Each row comes from the steps of one walk. Every step used is in the known rows, and no mark comes twice. Write the walk behind each row, first mark first.
Known rows
supom-povutir-ruvit-tumoz-kagem-valugi: -.17 .15 -.18 .08 -.24 -.20 -.15 -.32 .30 .27 -.05 -.19 -.12 -.03 .01 -.16 .04 .05 .05 -.13 .15 -.20 .07 .01 .09 .05 .19 .01 -.03 -.10 .05 .06 -.03 -.29 -.39 .16
kagem-valugi-sukom: .20 -.20 -.06 .04 -.16 .02 .10 -.25 -.13 .26 -.05 .03 .00 .12 -.19 .13 .06 .12 -.12 -.27 -.11 .14 .13 -.01 .04 .05 -.03 -.06 .13 -.16 -.22 .15 .05 -.07 -.26 .10
sinup-zovis-bebemu: -.21 -.27 .13 -.21 .06 .16 .19 -.05 -.08 -.23 -.09 .01 -.05 -.15 .13 .07 -.05 -.32 -.07 .08 .11 -.07 .12 -.03 .15 -.37 -.11 .11 -.04 .05 .04 -.22 .05 .00 -.17 -.11
zovis-pirum-luko-ruvit: .09 .02 .17 .06 .15 .01 -.07 -.24 -.05 .28 .17 .00 -.04 -.01 -.12 .06 .42 -.14 .08 -.21 .17 -.08 .07 .04 .03 -.06 .21 .40 .12 .15 -.25 .12 -.02 -.07 .12 .04
pirum-luko-povutir-ruvit: .02 .09 -.01 .12 -.12 -.29 .19 -.17 .14 .13 -.06 .11 .10 .08 -.15 .01 .23 -.05 -.10 -.16 .27 -.11 .05 -.05 -.05 -.21 .32 .17 .02 .06 -.06 .16 -.04 .02 -.09 .19
supom-povutir-luko: -.17 .02 .02 -.09 -.12 -.19 .11 .00 .38 .07 .00 -.06 -.08 -.05 .20 -.12 -.03 -.22 -.14 -.04 .00 -.27 .05 .06 -.11 -.10 .15 .01 -.08 .02 .10 .13 .17 -.12 -.02 -.04
sukom-valugi-kagem-tumoz-ruvit: .11 -.02 .00 .05 .06 .30 -.24 -.10 .09 .42 -.23 -.17 .03 .18 -.28 -.32 -.10 .12 -.16 -.18 -.07 .34 -.02 -.28 .11 .05 .00 -.01 .07 -.35 -.13 .21 -.16 .02 -.12 .03
pude-bebemu-zovis: .09 .21 -.26 .20 .06 .13 -.04 .04 -.20 -.07 .18 -.35 -.03 -.03 -.34 -.15 .04 .08 -.06 .09 -.08 -.09 .09 -.21 -.15 -.17 .24 .21 .06 .18 -.02 .13 .04 .30 -.29 -.35
valugi-kagem-tumoz-sukom: .06 -.07 .18 -.01 -.01 .21 -.23 -.18 -.22 .29 -.13 -.23 -.15 .01 -.19 -.31 .08 .01 .03 -.08 -.05 .13 -.05 -.21 .22 .03 .05 .10 .33 -.38 -.14 -.06 .07 .07 -.04 -.01
zovis-pirum: .11 -.04 .09 .03 .15 .07 -.11 -.04 -.15 .08 .14 -.03 .02 -.04 .03 .03 .19 -.07 .14 -.13 .04 -.16 .03 -.07 .16 .04 .05 .19 .14 .04 -.17 .02 -.03 -.09 .11 -.01
luko-povutir-ruvit-tumoz-kagem: .07 .26 -.31 .23 -.25 -.42 .09 -.27 .18 .23 .00 .01 -.04 -.01 .05 -.26 .19 .25 -.04 .04 .21 -.16 -.13 -.12 .20 -.02 .26 -.05 .16 -.20 .05 -.09 -.04 -.13 -.34 .18
pude-bebemu-zovis-sinup: .09 .24 -.20 .17 .09 .21 -.15 .00 -.19 .08 .27 -.46 -.01 .04 -.35 -.07 .09 -.02 -.10 .06 -.03 -.18 .10 -.11 -.14 -.10 .12 .34 -.01 .23 -.11 .15 -.04 .25 -.28 -.42
sukom-valugi: .05 -.04 -.14 .07 .03 .11 -.05 .14 .24 .26 -.16 -.03 .09 .14 -.13 -.06 -.07 .11 -.14 -.08 .00 .25 .06 -.13 -.08 .06 -.02 -.15 -.15 -.09 -.05 .27 -.19 -.06 -.09 .05
sinup-zovis-pirum: -.05 -.14 .08 -.27 .11 .21 -.02 -.13 -.19 -.17 .07 .07 .03 -.11 .02 .01 .12 -.17 .04 .05 .00 -.12 .09 -.03 .20 -.28 -.13 .11 .01 -.05 -.01 -.16 -.11 -.07 -.12 -.12
sukom-tumoz-ruvit: .19 .11 .20 -.12 .18 .18 -.14 .13 .25 .33 -.13 -.28 -.04 .05 -.03 -.13 .09 .00 .05 -.06 .14 .03 -.21 .15 -.17 .04 -.01 .05 -.06 -.20 .03 .05 -.17 -.09 -.17 .19
ruvit-povutir: -.02 .19 -.09 .16 -.07 -.19 -.01 -.16 .07 .04 -.03 -.09 .11 -.01 -.09 -.06 -.07 .02 -.12 .08 .14 .16 .25 -.13 .02 -.01 .15 .10 -.09 .03 .02 -.03 -.06 -.08 .01 .03
bebemu-pude: .11 .09 .06 .17 -.04 .04 .03 -.03 .02 .03 .03 -.13 .14 .19 -.19 -.08 .24 -.14 -.08 -.02 -.06 -.16 .02 .02 .07 -.12 .08 .16 .03 .07 -.13 .20 .06 .20 .02 -.04
pirum-luko-ruvit-tumoz-sukom-valugi: -.02 .18 -.03 .15 -.03 -.12 -.18 -.17 .20 .62 -.09 -.15 -.23 -.02 -.32 -.07 .30 .10 -.10 -.08 .26 .36 .05 .09 -.13 -.13 .22 .20 -.08 -.04 -.11 .26 -.14 -.20 -.08 .23
pude-bebemu-zovis-pirum-luko-povutir-ruvit-tumoz: .16 .36 -.30 .33 .01 -.13 -.08 -.12 -.24 .14 .22 -.37 -.06 -.06 -.43 -.18 .22 .09 .00 .02 .16 -.19 .13 -.26 .05 -.30 .50 .41 .15 .19 -.15 .25 -.07 .16 -.35 -.20
sukom-tumoz-ruvit-povutir-luko-pirum: .28 .28 .01 -.11 .14 -.01 -.02 .00 .47 .57 -.10 -.29 -.02 .07 -.08 -.13 .07 -.01 -.09 -.07 .19 .01 -.04 .20 -.21 -.04 .10 .10 -.02 -.26 .09 .02 -.22 -.18 -.13 .14
luko-ruvit: .05 .10 -.02 .18 -.02 -.09 .19 -.26 .16 .21 .13 .01 -.11 .02 .03 -.11 .23 -.01 -.06 .04 .01 .07 -.03 .11 .04 .02 .10 .03 .15 -.06 -.08 -.06 .11 .00 -.16 -.05
sinup-zovis-pirum-luko: -.10 -.14 .15 -.33 .12 .20 -.09 -.15 -.20 -.12 .04 .09 .04 -.10 -.12 .09 .19 -.22 .02 -.03 .10 -.08 .15 -.01 .08 -.38 -.06 .26 -.07 .06 -.03 -.05 -.16 -.04 -.03 -.06
supom-povutir-ruvit-tumoz-sukom: -.21 .18 .00 .13 -.19 -.17 -.12 -.13 .29 .28 -.10 -.28 -.20 -.08 .05 -.28 .08 -.02 .04 -.06 .31 -.17 .04 .04 .18 -.09 .19 .00 -.02 -.14 .07 .07 .03 -.30 -.30 .19
tumoz-kagem-valugi-sukom: .18 -.16 -.19 -.07 -.16 .16 -.20 -.35 -.02 .34 -.01 .07 -.02 .04 -.13 -.03 .28 .30 -.08 -.36 -.12 -.07 -.06 -.05 -.12 .23 -.10 .02 .13 -.13 -.07 -.10 .05 -.05 -.27 .12
pude-bebemu: .12 .07 -.16 .03 -.03 .00 -.04 .15 -.12 -.15 .12 -.20 -.09 .06 -.31 -.02 -.06 .03 .03 -.11 -.13 .01 .07 -.12 -.16 -.21 .10 .12 .10 .16 -.03 -.03 .12 .12 -.19 -.26
sukom-valugi-kagem-tumoz-ruvit-povutir-luko: .18 .09 -.10 .09 -.01 .13 -.21 -.17 .24 .53 -.23 -.18 .02 .16 -.31 -.33 -.20 .05 -.32 -.21 -.06 .31 .11 -.29 .07 -.06 .07 -.01 .02 -.30 -.11 .21 -.13 -.09 -.11 .04
supom-povutir-luko-ruvit-tumoz: -.17 .20 -.07 .05 -.19 -.36 .13 -.18 .43 .27 .07 -.13 -.24 -.11 .17 -.23 .04 -.14 -.14 .10 .06 -.12 .03 .15 .00 -.12 .24 .03 -.01 -.06 .07 .12 .17 -.20 -.15 -.03
bebemu-zovis-pirum-luko-povutir-ruvit-tumoz-kagem: .05 .32 -.20 .27 .05 -.01 -.20 -.38 -.12 .41 .14 -.20 .04 -.17 -.15 -.24 .46 .15 -.03 .06 .31 -.35 .01 -.19 .13 .01 .43 .40 .05 .07 -.11 .22 -.21 .07 -.18 .06
povutir-supom: .18 .14 -.11 .02 -.24 .02 -.17 -.12 .25 .13 .05 .04 -.04 .15 -.04 .01 -.06 .13 -.09 .01 -.07 -.12 .03 .13 .09 -.10 -.01 .07 -.02 -.04 .08 .03 -.01 -.13 .02 .05
pirum-luko-povutir-ruvit-tumoz-kagem: -.02 .21 -.15 .08 -.19 -.33 -.06 -.25 .14 .27 -.06 .04 .00 -.01 -.18 -.10 .27 .14 -.05 -.12 .31 -.11 -.04 -.06 -.04 -.15 .32 .21 -.01 .02 .01 .08 -.11 -.07 -.15 .24
pirum-luko-povutir-ruvit-tumoz-sukom-valugi-kagem: .00 .16 -.12 .13 -.14 -.18 -.09 -.16 .14 .55 -.26 -.13 .01 .10 -.36 -.24 .27 .09 -.13 -.14 .34 .17 .01 -.13 .08 -.21 .32 .07 .02 -.16 -.09 .31 -.11 -.07 -.12 .29
povutir-luko: .16 .03 -.10 -.08 -.07 -.16 .07 .02 .21 .19 .01 .08 -.12 -.02 .01 .04 -.12 -.15 -.18 -.14 -.12 -.20 .00 .10 -.10 -.20 .00 -.08 .01 .07 .04 .01 .09 -.12 .02 -.01
ruvit-povutir-luko-pirum: .13 .26 -.27 .02 -.08 -.30 .17 -.19 .33 .35 .04 -.02 .02 .01 -.08 .01 -.06 -.04 -.23 -.01 .08 -.04 .26 .05 -.06 -.12 .16 .08 .01 -.07 .09 -.05 -.05 -.16 .06 -.05

Write each row's walk
.09 .08 -.05 .13 .03 .21 -.25 -.19 .13 .43 -.24 -.21 .08 .17 -.31 -.35 -.14 .13 -.22 -.14 .00 .42 .10 -.35 .12 .05 .07 .04 .01 -.34 -.13 .20 -.19 -.03 -.12 .05
sukom-valugi-kagem-tumoz-ruvit-povutir
.11 .11 -.15 .26 -.16 -.36 .37 -.17 .20 .08 .01 .10 .09 .08 .09 -.15 .17 .03 -.11 -.04 .15 -.19 -.04 -.10 .18 -.09 .24 -.08 .19 -.15 -.02 -.03 .05 -.02 -.28 .12
luko-povutir-ruvit
.08 -.07 -.04 .03 .07 .34 -.28 .07 .12 .59 -.28 -.24 -.05 .09 -.25 -.31 .23 .09 -.11 -.21 .06 .28 -.04 -.12 .00 .05 -.04 -.15 .07 -.31 -.07 .15 .00 -.08 -.04 .17
tumoz-sukom-valugi-kagem
-.02 .16 -.18 .06 -.05 .05 -.43 .03 -.01 .61 -.25 -.36 -.22 -.05 -.27 -.31 .04 .25 -.01 .08 .14 .41 -.05 -.09 .17 -.01 .03 -.12 -.02 -.31 -.02 .19 -.14 -.22 -.08 .19
ruvit-tumoz-sukom-valugi-kagem
-.11 .02 .07 -.22 .06 .03 -.10 -.29 -.18 .05 .08 .01 -.11 -.15 -.15 .00 .23 -.13 .03 .11 .15 .04 .11 .05 .18 -.39 .03 .27 -.04 .00 -.05 -.04 -.17 -.12 -.14 -.06
sinup-zovis-pirum-luko-ruvit-tumoz
-.05 .08 -.15 .02 -.31 -.26 .03 -.39 .39 .49 .04 -.09 -.24 -.06 .08 -.24 .20 .04 -.21 -.13 .00 -.14 .00 .11 -.03 .01 .18 .03 .06 -.15 .00 .10 .21 -.23 -.32 .04
supom-povutir-luko-ruvit-tumoz-kagem-valugi-sukom
.14 -.07 -.23 -.04 -.03 .08 -.20 -.30 .10 .26 .03 .06 -.03 -.01 -.09 .07 .21 .19 .02 -.29 -.18 -.08 -.02 -.02 -.26 .26 -.04 .05 .09 -.07 -.02 -.14 -.02 -.14 -.18 .12
tumoz-kagem-valugi
.15 .34 -.17 .31 -.23 -.23 .08 -.48 .38 .33 .13 -.03 -.06 .10 -.07 -.15 .14 .09 -.21 .11 .08 .13 .19 .10 .11 -.06 .21 .16 .06 -.06 .00 -.06 .06 -.15 -.13 .01
luko-ruvit-povutir-supom
.16 -.10 .11 -.21 -.17 .28 -.21 .02 .00 .38 -.18 -.15 .05 .11 -.08 -.28 .26 .28 -.02 -.10 .16 -.06 -.26 -.02 .02 .15 -.07 -.06 .02 -.23 -.03 .04 -.06 .15 -.29 .08
valugi-sukom-tumoz-kagem
.32 -.14 .06 -.03 -.03 .14 .00 -.16 .02 .47 -.14 -.15 -.02 .15 -.21 .05 .11 .13 -.08 -.30 -.03 .16 -.01 .08 -.08 .07 -.04 -.04 .09 -.28 -.20 .18 -.07 -.13 -.37 .21
kagem-valugi-sukom-tumoz-ruvit
.00 -.14 .21 .23 .04 .05 .19 .03 .00 .03 -.04 -.21 .04 .06 .02 .05 .17 -.36 -.06 -.10 .13 -.23 .09 -.05 .17 -.17 .16 .34 .10 .22 -.22 .09 .21 .15 .05 -.03
zovis-bebemu-pude
.05 -.08 -.03 .04 -.01 .22 -.17 -.03 .03 .34 -.23 -.15 .06 .19 -.27 -.26 -.14 .11 -.11 -.04 -.09 .35 .03 -.33 .14 .08 .05 -.08 .05 -.32 -.16 .27 -.17 .09 -.11 -.06
sukom-valugi-kagem-tumoz
.11 .22 -.17 .10 -.13 -.32 .04 -.15 .24 .18 -.02 -.03 .01 -.02 -.08 -.02 -.17 -.10 -.27 -.03 .04 -.01 .25 -.06 -.06 -.17 .15 .03 -.08 .08 .05 -.02 .02 -.18 .03 .02
ruvit-povutir-luko
.26 -.19 .03 -.04 -.10 .05 .08 -.10 -.05 .39 -.14 -.13 .03 .16 -.21 .09 .08 .12 -.02 -.17 -.06 .18 .05 .03 -.05 .10 .01 -.10 .08 -.26 -.22 .23 -.08 -.05 -.36 .12
kagem-valugi-sukom-tumoz
.04 .17 -.12 .20 -.12 -.30 -.01 -.09 .25 .51 -.18 -.05 -.03 .04 -.26 -.10 .27 .10 -.15 -.17 .37 .13 .05 -.08 -.05 -.20 .33 .11 -.03 -.10 -.07 .28 -.17 -.20 -.18 .35
pirum-luko-povutir-ruvit-tumoz-sukom-valugi
.19 .09 -.21 -.18 -.01 -.14 .22 -.04 .32 .39 .09 .08 -.11 .04 .02 .08 .03 -.07 -.14 -.11 -.07 -.24 .02 .23 -.09 -.14 .01 -.02 .14 -.11 .09 -.03 .01 -.09 .05 -.10
povutir-luko-pirum
.22 -.04 .24 -.13 -.06 .29 -.12 .03 .03 .39 -.18 -.20 .00 .12 -.10 -.26 .16 .17 -.10 -.17 .21 .04 -.23 .08 .09 .00 -.10 -.02 .01 -.26 -.07 .11 -.03 .06 -.27 .17
valugi-sukom-tumoz-ruvit
.29 .07 .14 -.09 -.14 .11 -.09 -.05 .17 .50 -.19 -.21 .00 .11 -.13 -.27 .06 .10 -.25 -.20 .21 .02 -.10 .06 .05 -.12 -.02 -.01 -.03 -.21 -.04 .10 -.02 -.05 -.25 .17
valugi-sukom-tumoz-ruvit-povutir-luko
-.14 -.21 .17 -.10 .03 .19 .22 -.08 -.07 -.21 -.07 -.08 .04 -.03 .02 .02 .11 -.41 -.12 .07 .07 -.18 .14 -.02 .20 -.45 -.04 .21 -.01 .09 -.05 -.09 .08 .13 -.16 -.14
sinup-zovis-bebemu-pude
.02 .17 -.17 .14 -.04 -.07 -.35 .10 .10 .57 -.17 -.28 -.27 -.11 -.18 -.16 .03 .27 -.03 .04 .16 .35 -.01 -.03 .04 -.01 .04 -.07 -.07 -.25 -.01 .17 -.21 -.36 -.14 .25
ruvit-tumoz-sukom-valugi
.12 -.06 -.04 .13 .08 .19 -.17 .15 .26 .53 -.19 -.14 -.11 .01 -.13 -.13 .23 .11 -.13 -.25 .08 .21 .02 -.05 -.16 .05 -.04 -.09 .00 -.22 -.05 .12 -.08 -.26 -.10 .25
tumoz-sukom-valugi
.40 .01 -.11 -.05 -.07 -.03 .13 -.27 .23 .71 -.10 -.15 -.02 .16 -.24 .06 .10 .10 -.21 -.32 .00 .11 .13 .16 -.11 .00 .04 .01 .13 -.35 -.15 .14 -.10 -.21 -.33 .18
kagem-valugi-sukom-tumoz-ruvit-povutir-luko-pirum
-.03 .08 .10 .05 .00 -.09 .05 -.24 .11 .24 .04 .03 -.06 .04 -.19 .05 .29 -.09 -.08 -.10 .16 .10 .05 .13 -.15 -.14 .19 .26 -.01 .13 -.10 .13 .01 .04 .01 .06
pirum-luko-ruvit
-.25 .20 -.11 .04 -.25 -.15 -.19 -.23 .30 .19 -.05 -.20 -.12 -.06 .08 -.30 .05 .06 .05 -.05 .26 -.27 -.03 .00 .15 .01 .17 .02 -.07 -.07 .13 .01 -.01 -.20 -.32 .11
supom-povutir-ruvit-tumoz-kagem
.09 .09 -.18 .10 -.29 -.31 -.01 -.39 .05 .42 -.09 .06 .01 .07 -.28 -.03 .31 .21 -.13 -.26 .26 -.03 .01 -.07 .00 -.12 .30 .17 .07 -.06 -.11 .16 -.08 -.08 -.30 .29
pirum-luko-povutir-ruvit-tumoz-kagem-valugi-sukom
.06 .26 -.27 .07 -.22 -.11 -.31 -.27 .12 .33 -.05 -.10 -.16 -.02 -.14 -.17 -.02 .21 .07 -.13 .19 -.20 -.09 .02 .23 -.06 .03 -.07 .02 -.03 .06 -.13 -.14 -.21 -.35 .18
povutir-ruvit-tumoz-kagem
-.02 .20 -.09 .14 -.17 -.41 .09 -.18 .09 .20 -.07 .02 .00 .02 -.19 -.03 .15 .04 -.07 -.04 .32 -.01 .04 -.04 .03 -.24 .36 .17 -.02 .03 -.05 .19 -.11 -.06 -.12 .22
pirum-luko-povutir-ruvit-tumoz
.05 .14 -.05 .22 .22 .22 -.08 -.17 -.22 .17 .19 -.20 .08 -.15 -.02 -.14 .28 .00 -.01 .14 .09 -.25 .06 -.14 .13 .09 .22 .27 .06 .07 -.14 .21 -.12 .15 -.03 -.11
bebemu-zovis-pirum
.08 .02 .17 -.04 .04 .25 -.23 -.29 -.18 .18 -.08 -.17 -.09 .05 -.18 -.33 -.05 .01 -.02 -.13 -.09 .11 -.11 -.18 .25 -.02 .01 .16 .25 -.32 -.12 -.08 .05 .11 -.04 -.03
valugi-kagem-tumoz-ruvit
-.20 .06 .05 .07 -.15 -.08 .08 -.14 .32 .03 -.05 -.12 .01 .04 .11 -.18 .03 -.14 -.01 -.12 .21 -.30 .07 .01 .12 -.06 .16 -.01 -.04 -.02 .05 .08 .08 -.10 -.25 .06
supom-povutir-ruvit
.19 .14 -.10 .14 -.10 .22 -.33 -.24 .26 .50 -.21 -.20 .05 .24 -.34 -.34 -.17 .19 -.27 -.14 -.04 .36 .12 -.28 .17 -.01 .07 .08 .00 -.36 -.08 .22 -.19 -.09 -.11 .07
sukom-valugi-kagem-tumoz-ruvit-povutir-supom
-.23 .15 -.08 .09 -.19 .00 -.23 -.13 .29 .46 -.25 -.38 -.10 .04 -.10 -.44 .04 .01 -.02 -.07 .29 .01 .03 -.07 .28 -.05 .17 -.12 -.05 -.24 .03 .24 -.01 -.20 -.30 .16
supom-povutir-ruvit-tumoz-sukom-valugi-kagem
-.16 .20 -.14 .00 -.22 -.28 -.02 -.25 .48 .35 .07 -.11 -.25 -.14 .17 -.30 .16 -.04 -.13 .03 .05 -.21 -.06 .12 -.07 -.02 .22 .06 .00 -.06 .12 .01 .18 -.20 -.17 -.02
supom-povutir-luko-ruvit-tumoz-kagem
.13 .22 -.28 .35 -.18 -.38 .15 -.09 .29 .46 -.12 -.07 -.08 .03 -.05 -.26 .18 .22 -.13 -.02 .26 .06 -.03 -.13 .19 -.08 .27 -.14 .14 -.32 -.03 .11 -.10 -.26 -.37 .29
luko-povutir-ruvit-tumoz-sukom-valugi
.06 .15 -.22 .12 -.18 -.38 -.01 -.36 .13 .35 -.05 .06 -.01 .02 -.24 .04 .26 .13 -.06 -.20 .21 -.04 .04 -.05 -.12 -.10 .34 .19 .03 -.02 -.07 .13 -.13 -.15 -.23 .28
pirum-luko-povutir-ruvit-tumoz-kagem-valugi
.20 -.04 -.03 -.17 .05 .11 -.19 -.01 .21 .42 -.13 -.20 .00 .06 -.10 .01 .20 .13 .16 -.08 -.04 -.01 -.14 .04 -.33 .28 .05 -.02 .00 -.20 -.02 .03 -.22 -.08 -.30 .13
sukom-tumoz-kagem-valugi
-.02 .27 -.13 .21 -.11 -.26 .02 -.28 .08 .33 .11 -.12 -.26 -.08 -.03 -.16 .12 .13 .00 .23 .09 .24 -.06 .11 .17 -.02 .15 .03 .10 -.11 -.05 -.01 -.01 -.12 -.20 .00
luko-ruvit-tumoz
.39 -.02 -.04 .01 -.11 -.04 .03 -.24 .17 .58 -.15 -.15 -.02 .13 -.25 .04 .02 .05 -.24 -.33 -.02 .14 .12 .07 -.12 -.03 .04 -.02 .04 -.23 -.17 .18 -.05 -.23 -.35 .23
kagem-valugi-sukom-tumoz-ruvit-povutir-luko
